Each row comes from the steps of one path. Every step used is in the known rows, and no mark comes twice. Write the path behind each row, first mark first.
In the rows, zero is written as 128.
Known rows
S-J-K-B: [ 81 145  95 202 141 130 119 116 149 134 151 126  79 151  69 142  25 145
  90 164 136 119 127 127]
B-K-J-S: [157  85 106  48 116 160 106 110 156 136 149 115 117 158  84 130  87 169
 109 104 145 103  91 115]
S-V-K-W-J: [143  78 104 112  92 106 123 105 111 102 159 156  66 136  68 136  72 101
 113 141 136  99 105  96]
S-J: [ 98 116 100 117 133 121 114 104 151 157 147 147  94 129  74 136  27 164
  95 151 136 108 125 108]
V-K-W-J-S: [139  78  96  41  99 128 125 104 138 109 157 150  80 132  86 102  73 112
 100 130 136  93  92 110]
Z-V: [119 106  85  92 152  99 106 106 141 156 160 133  84 137  93 146  78 154
  92 140 132 118 128 116]
J-K-V-S: [ 91 136 110 167 162 157 114 134 119 150 170 130 137 136 103 129  84 171
  86 146 129  97 102 134]
B-K: [130 119 100 126 135 141 113 107 157 147 152 121 107 149  81 137  70 174
 100 119 141 107 117 108]
S-J-K: [ 76 127 100 163 148 126 116 113 145 149 149 142  93 141  79 141  31 148
  91 168 139 109 129 122]
Z-V-K-W-J: [119  81  89  86  96  95 119 106 131 115 161 142  64 144  98 118  82  88
  91 141 134 104 116 106]
S-C: [172 116  99 117 157 127 103 106 154 140 164 149 123 130  73 139  56 174
 102 118 135 104 129 116]
J-S-V-K: [168 100  90  63 148  98 114  91 119 134 170 162  76 118  65 151  68 135
 122 147 135 105 110  99]
J-S-C: [188 107  93  54 159 129 106 104 155 139 165 148 123 129  71 130  52 178
 106 112 131 106 111 120]
J-S-V: [158  97  93  59 150 110 110 102 123 140 162 144  83 128  62 158  66 164
 117 135 130 113  99 108]
W-J: [ 92 102  96  99 113 132 111 113 148 137 156 143 101 137  83 138  75 168
 103 128 137 107 110 112]
S-V-Z: [144 106  96 125 149  93 104 112 111 154 165 133  51 136  64 188  69 154
 117 139 136 128 124  96]
W-J-K-V-S-C: [112 131 107 155 134 162 109 145 126 124 174 136 160 151  93 129  68 171
  93 123 125 101 101 131]
K-W: [142  90 108 114 134 132 118 108 144 133 149 138  88 136  87 113  76 142
  89 129 136  95 111 123]
K-J-W: [115  75 111 104 147 146 112 116 149 132 141 136 108 142  90 123  91 134
 129 134 145 100  91 116]
Z-V-S-J: [ 84 108  88  83 135  85 113 124 134 166 163 123 102 142  97 151  38 170
  92 155 122 123 113 109]
K-J-S-V: [170  71 101  43 128 127 102 107 122 130 159 141  93 138  67 157  85 154
 122 127 135 109  92 114]
B-K-V: [124 137 109 149 133 171 111 111 141 146 152 126 121 142  86 119  73 165
  87 117 138  94 114 110]
V-K-W-J-S-C: [191  82  98  46 103 126 117 106 144  99 163 156 102 137  75 101  57 115
 104 113 134  94 101 111]
V-K: [131 116  97 117 150 117 116  92 147 142 167 157  91 117  85 134  74 140
 105 148 145  96 132 106]
W-J-K: [ 72 113  95 143 127 140 114 121 142 128 159 136  99 150  87 139  77 152
  97 146 141 110 114 127]

Which path is each row?
[142  91 105 100 131 132 108  96 146 133 162 155 102 125  90 132  93 131
 109 139 150  93 127 113]
V-K-J
[ 61 126 106 154 126 163 116 144 120 136 169 129 137 145 104 127  84 165
  90 139 128 102  93 132]
W-J-K-V-S
[124 139 106 153 133 155 102 121 130 163 156 112  85 147  86 142  72 158
  92 114 137 109 122 104]
B-K-V-Z
[145  72 109 114 143 114 112 104 119 115 151 156  86 133  75 146  90  96
 152 151 145 100 100  93]
S-V-K-J-W
[124 100 107 160 150 139 122 116 137 125 150 136  88 147  88 117  79 126
  86 146 138  97 116 136]
J-K-W
[121  89 107 115  79 152 121 119 148 112 140 113  97 167  85 110  70 142
  94 105 139 100  93 108]
B-K-W-J
[103 141  96 195 159 138 114 115 146 128 161 125  86 151  76 142  72 151
  96 150 137 114 124 136]
J-K-B
[155 129  93 160 140  99 114  95 125 119 172 147  63 129  56 162  65 127
 121 147 137 112 127  98]
S-V-K-B
[162 108  88  79 157  90 103 126 142 149 177 126 133 145  95 154  67 180
 101 121 122 122 116 117]
Z-V-S-C
[166 113 103 100 157 120 107 124 148 145 176 136 149 135  86 144  63 199
 106 116 127 110 112 117]
V-S-C
[150  79 101  35 130 147 102 107 148 141 155 140 109 134  86 131  90 165
 107 120 141 102  97 124]
K-J-S
[ 77 132  90 183 120 144 116 125 146 113 159 124  86 160  77 142  73 147
  97 142 138 117 112 131]
W-J-K-B
[191  83 103  56  87 149 117 121 155 103 150 117 119 170  71 105  54 147
  99  83 132 102  84 112]
B-K-W-J-S-C
[139  79 100  52  81 153 123 119 147 113 144 111  96 166  82 107  69 145
  97  99 134 101  76 111]
B-K-W-J-S
[133  72  84  23  98  97 119 105 129 114 161 140  64 142  95 109  80  90
  94 134 132 106  97 111]
Z-V-K-W-J-S
[ 69 117  88 131 149  90 116 134 128 157 162 117 102 155 101 155  42 153
  88 172 124 125 118 123]
Z-V-S-J-K
[155  94 107 118 133 120 122  96 141 124 159 152  82 124  88 110  76 112
  96 141 141  86 123 111]
V-K-W
[154  78  86  19 131 104 103  97 137 137 167 142  86 134  99 135  97 116
 106 139 141 109 116 114]
Z-V-K-J-S
[202  82 102  38 136 143  98 107 154 130 161 145 133 139  73 131  72 169
 111 104 137 102 104 125]
K-J-S-C
[131  88  88  52 111 100 103 121 108 140 166 129  47 146  64 179  69 155
 124 126 130 131  95  97]
W-J-S-V-Z
